What can hang from each mark:
A: L N
E: Q Z
L: A B F W
C: K Q U X
Y: K
D: X
Q: A G
Z: E J
G: P
X: D
P: G

Every row comes from one small tree of marks. Brackets hold a mark, then the marks that hang from it, in alphabetical order. Every link used is in the known rows. Which tree was each row made from?
In the rows, 128 means zero.
Known rows:
{E {Q {A N} {G P}}}: [140 144 117 143 109 114 121 142 141 103 148 115 143 165 137  82 136 120
 133 131 133 160 105 115 116 105  75  63  98 161 154 147 157]
{C {Q G} U {X D}}: [138 145 141  96 119 180 137  75 100  86 122 136 216 160  87  58 146  74
 117 185 136 162  86 138 141 137 181 112 119 128 134 155 121]
{E {Q {G P}}}: [129 151 117 134 133 119 126 121 151 102 158 133 143 163  97 113 150 110
 130 138 152 163 104 112 127 126  92  66 105 144 176 136 164]
{Q {A {L B W}}}: [154 103 105 147 144 119 132 110 131 143 126 108 126 120 117 150 121 141
 152  76  77 105 161 129 123 137 102 141 174 143 109  95 105]
{L {A N} B F W}: [122  97 170 116 103 142 144 130 112 161 171 179 118  44 169 148 123 162
  81 115 145  99  81  68 145 102 155 165 125 113 202 131  72]
{L A}: [129 142 131 125 133 130 138 146 154 117 152 152 123 105 135 118 129 136
 102 102 170 144 132 101 130 144 134 123 138 112 169 104 106]
{C {Q {A L} {G P}} U X}: [171 106 140 125 120 163 149  94  87 102 112 115 194 159 109  65 132  84
 120 128  87 149 106 136 116 117 154 102 120 158 101 108 142]
{G P}: [126 154 117 132 132  97 133  69 166 107 177 136 134 143 121 154 139 117
 118 139 129 144 116  99 132 135 119 117 146 138  92 112 169]
{A {L B F}}: [107  94 124 130 111 124 138 111 125 162 173 169 127  90 105 203 140 151
 125 120 106  82 132 133 111 122 147 132 175 129 154 105 114]
{X D}: [105 156 109 114 140 120 115  75 166  91 165 135 168 148 101 133 143 122
 135 156 145 134 121 131 142 153 130 117 167 118 117 143 132]
{C K {Q A}}: [129 151 111 138 114 142  95  98 139 109 102 103 159 185 107  95 111 102
 115 126  93 175 203 139 137 140 182 141 133 104  96 116 135]
{Q A}: [142 144 115 141 134 119 124 126 153 119 127  97 127 148 125 123 128 125
 157 104 119 164 163 125 128 143 108 131 150 139 107 108 121]
{L {A N} B W}: [137 127 132 121 112 133 145 126 126 154 149 164 110  64 162 121 116 152
  86 118 137 107 103  72 144 122 131 162 135 127 166 141  79]
{P G}: [ 87 181 113 109 152 118 118  95 164 130 172 150 107 131  82 111 145 124
 142 161 147 166 124  86 141 153 123 141 134 142  80 104 148]
{Z {E {Q A}}}: [141 150 123 115 139 141 157 158 148 115 101  90  89 139 132 142 122 137
 165  97 116 148 171 135 140 151  99 106 118 126  92 125 101]
{C {X D}}: [100 147 133 107 132 133 129  75 140 102 156 119 170 134 119 114 137  97
 133 169 137 123 107 119 123 147 121 138 146 127  73 112 117]
{C K {Q G} U X}: [136 147 146 120 118 178 124  66  91 109  97 128 202 155  83  36 150  61
 112 204 111 165 153 138 148 134 200 163 105 115 132 133 122]
{D X}: [ 89 147 145 145 140 123 155 116 129 160 144 158 124 129 154 158 122 128
 140 147 157 128 146 111 148 140 182 113 156 142  92 128 109]
{L B}: [121 161  99 124 113 110 134 101 145 153 143 149 111 108 103 173 147 133
 141 144 116 142 143 120 135 137 143 133 161 137 157 136 108]
{Y K}: [100 139 124 164 139 118 137  77 143 109 140 136 139 137 115 125 123 108
 116 157 151 149 203 139 148 159 106 177 151 122  86 110 113]
{Q A G}: [151 145 112 134 163 108 115 127 152 108 123 112 157 156 107  99 141 120
 183 125 130 180 143 128 132 130  93 121 130 164 179 135 117]
{C U X}: [141 144 149 128 115 165 161  86 109 132 139 119 146 110 113  89 160  84
 128 167 132 132 127 120 141 150 144 157 140 123  85 102 106]
{Q G}: [126 156 119 127 159 114 125 111 157 118 152 146 156 145  85 118 143 113
 160 166 154 161 123 116 134 138 107 132 131 151 179 144 130]
{C {Q A G} U}: [178 146 124 131 120 169 134 121 114 110  99 118 173 174  90  69 141 100
 139 126 122 201 140 142 145 131 167 108 122 139 168 151 126]
{Z {E {Q A {G P}}} J}: [133 145 127 106 172  99 119 145 140 119  83  95  96 139 131 163 132 135
 147 126 120 158 129 156 152 139 106 133  96 126 115 164 153]
{C U}: [150 156 126 138 119 155 147  93 132 129 141 132 132 126  99 110 165 106
 127 152 143 147 146 126 157 157 148 145 155 120 128 128 121]
{C {Q A} U X}: [163 139 148 124  95 188 153 115  92 118  99  95 158 154 123  66 126  78
 116 123 105 171 138 130 129 140 176 126 124 121  68 102 111]
{E {Q {A {L W}}} {Z J}}: [134 105 116 160 130 126  95 153 113 130  83  90  96 163 138 135 107 128
 126  68 135  94 122 147 103 128 142 101 124  90 109  73 169]
{Z {E {Q {A {L F} N}}} J}: [107 114 145 112 133 127 127 175 119 148 103 108  74 109 158 178 109 150
 116 118 121 101 140 164 132 134 121 155 115 103  68 151 138]

Which tree is each row?
[120 146 112 117  86 116 140 149 134 148 151 176 107  68 161 127 134 158
  89 131 147 123 115  98 124 113 145 128 141 130 187 150  87] => {L {A N} B}
[130 125 120 110 174  98 120 148 134 122  86 102  99 135 128 171 126 143
 142 114 109 127 131 166 141 137 101 130 107 130 105 152 158] => {Z {E {Q {A L} {G P}}} J}
[119  78 140 135 135 136 143  93 120 167 170 163 128  89 104 197 126 145
 121 109 101  66 124 114 126 128 137 160 172 120 136  96 109] => {A {L B F W}}
[120 150 128 108 152 121 122 162 137 134  76  87  68 129 138 172 121 139
 139 111 123 146 159 163 153 157 120 151 113  99  79 152 133] => {Z {E {Q A}} J}
[132 113 109 149 107 118 132 141 138 134 150 120 131 135 147 111 107 138
 126 116 105  99 154 128 100 125  90 131 165 150  63 112 129] => {Q {A L N}}
[137 120 111 149 113 132 123 169 129 121 136 122 142 159 123  80 126 126
 131 120 130 122 132 135 102 117  67  74 118 155 150 135 139] => {E {Q {A L N} G}}
[111 156 130 102 170 118 122 153 138 134  90 118  88 128 110 168 129 132
 139 151 147 146 133 159 156 153 121 148  98 113 126 174 141] => {Z {E {Q G}} J}
[109  82 143 133  99 137 145 110 112 179 190 176 125  78 138 170 109 152
  92 145 106  44 105 102 116 109 124 168 163 130 100 127 112] => {A {L B F W} N}
[122 129 112 113 147 112 125 162 123 150  74 100  65 108 135 194 123 154
 138 100  98 113 161 176 140 148 122 143 133 110  92 148 124] => {Z {E {Q {A {L B}}}} J}
[118  80 158 140 151 147 141  99 130 151 181 146 142 114 101 171 114 133
 113 109 124  69 128 111 125 140 123 166 162 113  97  81 125] => {A {L F W}}
[ 96  96 126 132  76 125 140 126 116 172 194 186 123  80 140 175 121 156
  92 157 114  56 110 119 101  99 137 142 168 135 118 136 120] => {A {L B F} N}
[116 130 125 116 136 120 126 174 127 144  89 101  74 119 150 166 106 145
 119 119 114 106 153 167 132 144 110 152 121 111  49 153 142] => {Z {E {Q {A L N}}} J}
[105 152 118 145 108 124  93 148 128 127 101 115  88 161 128 143 125 117
 117 119 179 122 110 139 111 133 169  94 113  80 132 101 179] => {E Q {Z J}}
[146 107 105 142 136  88 125 113 143 106 162 137 170 148 139  98 123 135
 142 135 100 117 112 123 105  98  67 106 139 187 121 138 160] => {Q {A L N} {G P}}
[120 107 110 138 104 130 145 107 122 173 173 164 120  93 129 147 104 143
  96 144  97  47 124 106 117 126 105 163 174 140  72 129 119] => {A {L B W} N}
[139 101 115 155 152 116  88 151 112 117  77  99 121 170 124 118 117 126
 147  85 143 108 108 150 104 117 127  93 106 113 166  98 168] => {E {Q {A {L W}} G} {Z J}}
[165 131 139 129 120 155 121  49  92  87  90 100 211 168 109  31 154  67
 123 171  78 179 147 136 146 116 187 142  99 133 122 126 136] => {C K {Q A {G P}} U X}
[103 114 174 118  98 143 137 159 131 133 190 181 128  77 173 123 122 149
  75 127 184 123  96  86 123 109 149 142 119 109 172 125 102] => {L {A N} F}
[148 151 122 112 157 134 151 158 146 108  97  98 109 147 121 127 130 134
 183 113 124 162 157 137 141 141  90 102 105 145 133 146 101] => {Z {E {Q A G}}}
[129 116 138 124 109 159 137 132 108 123 118 105 155 160 122 105  85  95
 115 105  91 136 139 131  91 135 144 114 137 129  29  76 128] => {C {Q {A L}} X}
[144 148 122 114 137 120 153 144 147 104 117 108 113 141 147 119 124 137
 160 127 116 151 133 124 135 121  83  94  97 156 106 159 126] => {Z {E {Q {A N} {G P}}}}
[115 112 130 109 142 117 126 164 116 153  86 109  71  99 139 209 129 159
 133 101 103 112 149 174 140 135 136 151 124 102 111 145 124] => {Z {E {Q {A {L B F}}}} J}
[117 111 150 113 107 126 139 141 125 149 161 176 118  55 146 176 154 166
 105 102 151 134 106 100 134 109 179 125 134 111 252 122  79] => {L A B F}
[126 148 126 108 172 112 119 166 136 128  71  96  91 133 125 157 128 134
 157 126 129 156 144 166 152 148 110 144  98 116 123 167 132] => {Z {E {Q A G}} J}
[145 113 101 157 126 126 113 159 124  98  98 111 134 181 120  98 126 129
 168  81 142 117 125 140  85 108 119  43 114 136 188  84 151] => {E {Q {A L} G} Z}
[107 112 151 112  75 128 140 153 118 159 174 190 112  46 174 158 139 168
  81 127 157 115  92  92 124  93 170 138 130 119 223 143  84] => {L {A N} B F}
[123 137 113 146 110 109  84 172 116 117  87 109 112 167 152  94 123 125
 137 127 166 138  95 141 104 100 137  87  89 120 171 133 173] => {E {Q {A N} G} {Z J}}
[137 128 151 129 133 149 143 133 139 132 163 152 126  95 158  89  99 135
  77 117 165 109 109  66 143 140 112 167 124 113 119 119 101] => {L {A N} W}
[147  80 131 139 135 115 126 124 112 146 148 145 159 107 132 122 122 149
 151 127  97  99 110 120 117  94  94 145 138 167 175 143 103] => {Q {A {L B F W} N} G}
[122  98 193 122 124 157 141 137 125 142 185 167 134  76 169 115 106 146
  73 115 174 105  85  61 142 120 136 173 113 102 153 115  93] => {L {A N} F W}
[121 127 123 110 153 114 122 175 126 135  85 112  92 125 137 148 113 144
 135 133 120 115 141 169 133 134 100 143 107 126  96 171 140] => {Z {E {Q {A L N} G}} J}
[139  87 131 141 130  94 122 112 132 111 177 144 175 132 145 118 127 143
 139 133 107 112  93 120 102  87  86 112 131 180 146 133 153] => {Q {A {L F} N} {G P}}
[131  99 123 158  98 133 113 173 110 109 123 125 136 162 149  96 118 137
 148 103 149 101 100 129  78  85 123  54 102 138 180  98 150] => {E {Q {A {L F} N} G} Z}
[129 136 113 147 108  92  86 146 121 101 100 110 118 173 166 104 124 126
 129 126 155 139  76 135 103  91 134  73  84 130 160 131 197] => {E {Q {A N} {G P}} {Z J}}
[131 146 141 137 117 157 134  45 106 122 120 111 166 114 108  61 174  74
 122 198 110 127 175 132 154 151 165 196 135 104  93 105 109] => {C K U X}
[132 111  96 148 127 100  87 162 107 127  71 112 113 153 125 138 132 138
 150  92 134 113 113 165  95 105 146  73 115 119 204 109 165] => {E {Q {A {L B}} G} {Z J}}
[122 148 127 106 152 113 119 172 132 130  82 104  90 130 144 140 121 137
 142 144 132 145 134 156 148 137 102 150  94 125 106 183 137] => {Z {E {Q {A N} G}} J}
[118 109 141 109 169 117 119 168 123 134  89 111  98 119 127 178 127 148
 145 115 123 125 136 173 138 137 118 145 106 115 132 152 136] => {Z {E {Q {A {L F}} G}} J}
